Each row was made from one small tree. The marks that hang from a mark follow it in brackets, in the order of their numbers. Every link used is in the known rows. Write each row's tree.
Known rows:
J84{J716{J410{J880}}}: [-0.73 -3.49 -0.39  0.81 -0.01  1.31  1.48 -2.31  3.24 -2.28 -1.55 -0.77
 -0.29 -1.72  0.18  3.57 -1.07  1.54 -1.96  0.40 -2.25]
J880{J84 J410{J594{J828}}}: [-1.60  1.43 -0.06  2.37  2.26 -1.97  1.76  3.13 -1.63  0.16  1.79 -0.96
 -2.45  2.32  0.91 -2.82 -4.94  0.10  0.74  4.98  2.59]
J347{J716{J84 J410}}: [ 1.24 -1.15  0.49 -5.50  0.47  0.67 -2.89  0.21 -3.07 -1.08 -2.88 -3.22
  4.03 -1.82  0.79 -0.42 -3.13 -1.18 -1.81 -1.80  0.39]
J410{J594 J716 J880}: [ 2.96  0.32 -4.10  5.20  3.49  1.75 -0.53 -1.04  1.37  1.45  2.74 -0.03
  0.04 -0.90  0.06  2.13  4.15 -2.10  0.75  0.28 -1.93]
J880{J410}: [ 2.51  1.20 -2.35 -1.28  2.54 -3.35 -0.24 -1.88  2.46  3.49  5.21 -0.73
  1.33  2.79  0.16 -1.51 -4.11  1.95 -0.77  4.49  1.37]
J716{J410}: [ 0.90 -1.09 -1.70 -2.69 -1.64 -1.17 -0.53 -1.10  0.33 -3.12 -0.30 -1.83
  0.83  0.92 -0.93  0.03 -2.98 -2.43 -2.43 -0.69  0.13]
J880{J84{J716} J410{J594{J828}}}: [-3.73 -0.09  0.74  2.86  3.22  0.01  4.72  2.84 -2.77  1.94 -0.62 -1.04
 -1.94  1.43  1.56 -0.94 -4.27  2.12 -0.94  6.08  0.43]
J347{J716{J84 J410{J594{J828} J880}}}: [ 0.71 -1.29  2.53 -0.78  0.08  2.50 -1.50  3.47 -2.12 -4.59 -4.58 -1.92
  0.60 -3.66  1.98 -0.51  0.80 -1.70  3.34 -2.13 -0.44]
J410{J594{J828} J716 J880}: [ 1.88 -0.15 -0.72  4.79  0.70  2.85  1.29  1.13  1.25 -1.57 -0.58  0.78
 -1.76  0.76 -0.13  1.39  5.55 -3.46  2.56  0.18 -1.85]
J716{J84}: [ 6.14 -0.23  1.33 -2.20  0.78 -0.52 -0.78 -0.18 -0.75  2.37 -0.31 -2.44
  2.08  0.10  0.61 -0.55 -1.91 -1.37  0.07 -0.43  1.95]
J410{J594 J716}: [ 2.33  1.03 -4.46  2.26  2.97  1.16  0.38 -0.34 -2.66  1.96  1.44 -0.51
  1.74  1.38 -0.68  0.74  2.76 -3.98 -1.42 -0.05 -1.25]
J594{J410 J828}: [ 1.81  0.24  3.02 -6.38 -5.16 -0.78  2.45  0.53  2.20 -1.74 -1.73  0.88
 -0.24  3.99 -1.42 -4.22  0.97 -0.46 -0.58 -0.67  1.77]
J880{J84 J410{J594 J716}}: [-3.39  2.21 -5.79  3.04  6.02 -0.56 -0.25 -0.06 -3.32  4.88  4.06 -0.25
 -0.89  2.35  0.71  1.57 -3.12 -0.10 -1.68  3.68  0.96]
J828{J594{J410}}: [ 0.05  1.19  1.62 -3.57 -3.81 -5.22 -0.67 -2.58  0.32  2.97  4.01  1.94
  1.90 -0.47 -1.65 -2.66 -2.00  3.42 -0.48 -1.87  1.89]
J347{J716}: [ 4.62 -0.80 -0.16 -1.86  2.00 -1.63 -1.07 -0.90  0.23 -1.30  1.19 -2.63
  3.69 -0.20 -1.00 -3.94 -2.26 -0.05 -3.78  3.48 -1.12]
J594{J410{J716 J880} J828}: [-0.57 -0.26  1.13 -3.24 -3.58  2.52  1.52 -1.39  4.53 -0.42 -1.23  3.28
 -1.90  3.90 -1.10  0.60  5.52 -0.41  1.92 -1.78 -0.14]
J347{J716{J410}}: [ 0.39 -1.37 -1.48 -3.64 -0.04 -0.72 -1.90 -1.01 -1.00 -3.82 -0.76 -2.65
  3.30 -0.63 -0.87 -1.65 -3.45 -1.18 -4.00  0.63 -1.15]
J228{J594{J410{J716 J880}}}: [-4.21  1.17  0.14  0.19 -1.12 -0.86 -1.50 -3.27  1.59  3.61  1.17  3.74
  0.44  0.30 -1.80  2.43  3.85  4.28 -2.37 -1.76 -2.68]
J410{J594{J828} J880}: [ 4.98 -0.48  1.57  4.23  0.26 -0.14  1.71  2.24  2.71 -3.53  0.19 -0.51
 -1.76 -0.87  0.27 -2.30  2.20 -1.74  2.97  1.55 -0.44]
J228{J594{J410 J828}}: [-2.76  1.21  5.45 -4.04 -5.23 -2.97  1.36  0.55 -0.71 -0.39 -2.08  2.03
  0.55  2.20 -2.12 -3.48  0.42  2.46 -2.59 -0.61 -0.55]

Which tree is each row?
[-1.77 -1.73 -1.33  2.27 -0.47 -0.76 -1.90 -0.69  2.64 -4.56  0.27 -1.02
 -3.25 -1.42 -0.11  1.69 -5.42  0.33 -1.59  1.10  0.91]  J716{J410{J880{J84}}}
[-4.64  2.10 -2.69  2.84  3.13  0.53  1.42  1.96 -3.16  1.85  0.56  0.27
 -2.45  4.07  0.54  0.65 -2.10 -1.72  0.52  3.82  1.15]  J880{J84 J410{J594{J828} J716}}
[ 0.55  1.38 -0.72 -6.88 -1.05  2.18 -0.45 -1.92 -1.61  5.69 -1.39  0.79
  2.16  3.07  0.15  1.84  2.76 -0.77 -0.53 -4.33  1.46]  J594{J410{J716{J84}}}
[ 3.50  0.70 -2.45  4.02  3.99  3.04 -1.24  0.16 -0.89  4.37  0.74 -0.36
  0.63 -1.87  1.65  3.80  4.48 -2.09  2.95 -2.26 -0.69]  J410{J594 J716{J84} J880}
[ 0.80 -1.16 -2.68  1.32  2.48  0.14 -2.33  0.36  0.24 -4.32  0.84 -1.64
  1.43 -4.40  0.49 -0.87 -0.15 -0.15 -0.24 -0.05 -2.09]  J347{J716{J410{J594 J880}}}
[ 0.28 -1.00  0.27  1.95 -1.99  0.23  0.85  2.29  1.54 -6.12 -1.81 -0.26
 -2.57 -1.51  0.25 -0.11  1.10 -2.66  2.90 -1.16 -0.38]  J716{J410{J594{J828} J880}}
[ 2.43 -0.68  3.50 -3.64 -4.39 -0.31  1.59 -0.21  5.86 -2.05 -0.22  2.03
 -2.05  1.73 -0.92 -2.63  2.28  1.52  2.41 -0.95  1.53]  J594{J410{J880} J828}
[ 0.91 -0.17 -1.13 -2.99  2.12  1.09 -2.10  1.91 -5.92 -0.68 -2.61 -3.57
  4.09 -3.46  1.68 -0.90 -1.83 -2.18 -0.39 -2.82  0.06]  J347{J716{J84 J410{J594}}}
[-5.27  1.36 -0.19  2.39 -1.82 -2.09 -2.72 -3.12  1.36  3.39  3.37  3.46
 -2.08 -1.59 -1.15  2.25 -1.03  4.21  0.05 -1.01  1.10]  J828{J594{J410{J716 J880{J84}}}}
[-4.18  1.13  5.38 -1.96 -3.54  1.25 -0.86 -0.02 -0.65  3.45 -4.02  3.34
 -0.57  0.83 -0.07  2.88  5.13  2.63  1.52 -3.88 -1.18]  J228{J594{J410{J716{J84} J880} J828}}
[ 1.26  0.30 -1.58 -1.64  0.56  0.68 -0.92  1.77 -4.81 -0.15 -1.69 -2.50
  1.95 -1.83  1.48  0.96 -1.27 -3.16  0.61 -4.15  1.59]  J716{J84 J410{J594}}
[-2.09  0.05  5.79 -0.80 -4.70 -2.15  0.38 -0.28  3.02 -0.98 -1.05  2.96
 -1.23 -0.10 -1.79 -2.12  1.91  4.53 -0.12 -0.32 -1.18]  J228{J594{J410{J880} J828}}
[-1.46  1.82 -2.56  1.06  2.26  0.53  1.57  0.99 -1.61  2.33  1.23  0.89
  0.04  4.59  0.52  0.52  1.77 -2.29  1.86  2.57 -0.37]  J880{J410{J594{J828} J716}}
[ 0.20 -1.90 -0.58  7.33  4.61  1.04  2.57  0.40 -0.06  0.51  0.90 -1.51
 -1.64 -4.02  1.18  0.61 -1.96  2.61 -1.77  3.89 -1.42]  J410{J594 J880{J84{J716}}}
[-1.29 -0.07 -0.47  6.55  1.42  2.70  1.11  2.16 -0.02 -2.17 -1.23  0.57
 -4.05  0.53  0.07  1.39  1.54 -2.69  0.87  1.91 -0.57]  J410{J594{J828} J716 J880{J84}}
[-1.72 -0.73 -2.78  4.66  1.23 -0.33 -1.31  1.21 -0.35 -4.08  0.68 -1.42
 -2.93 -3.37  0.74  0.94 -3.58 -0.80 -0.55  0.43  0.80]  J716{J410{J594 J880{J84}}}
[-2.63 -2.17  4.80 -0.76 -2.91  1.76  4.23  0.38  3.33 -1.68 -2.93  1.58
 -3.81  1.06 -0.01 -0.49 -0.75  4.09 -0.92  1.87  0.66]  J594{J410{J880{J84{J716}}} J828}
[-2.87  1.68 -0.59 -2.80 -2.94 -2.44 -1.18 -3.58 -1.06  4.69  2.91  2.99
  2.38  1.23 -2.02  0.67  1.41  1.99 -0.85 -3.01  0.18]  J828{J594{J410{J716}}}
[ 2.06 -1.76  0.53 -2.73  0.81  1.15 -3.81 -0.44  0.63 -1.79 -1.71 -2.43
  2.21 -3.54  1.43  1.19 -1.91  0.43  0.65 -1.61 -0.26]  J347{J716{J84 J410{J880}}}
[ 1.77  0.90  0.88  0.52  0.45  3.55  1.21  2.94 -4.81  1.72 -4.24 -0.90
  0.63  1.89  0.97  1.31  4.18 -5.56  2.40 -2.67  0.11]  J410{J594{J828} J716{J84}}
[ 1.02  0.57  1.70 -0.38 -3.26 -4.81 -1.40 -3.33  3.90  2.30  5.55  2.82
  0.06 -2.62 -1.01 -1.36 -0.62  5.65  2.14 -1.58  1.12]  J828{J594{J410{J880}}}
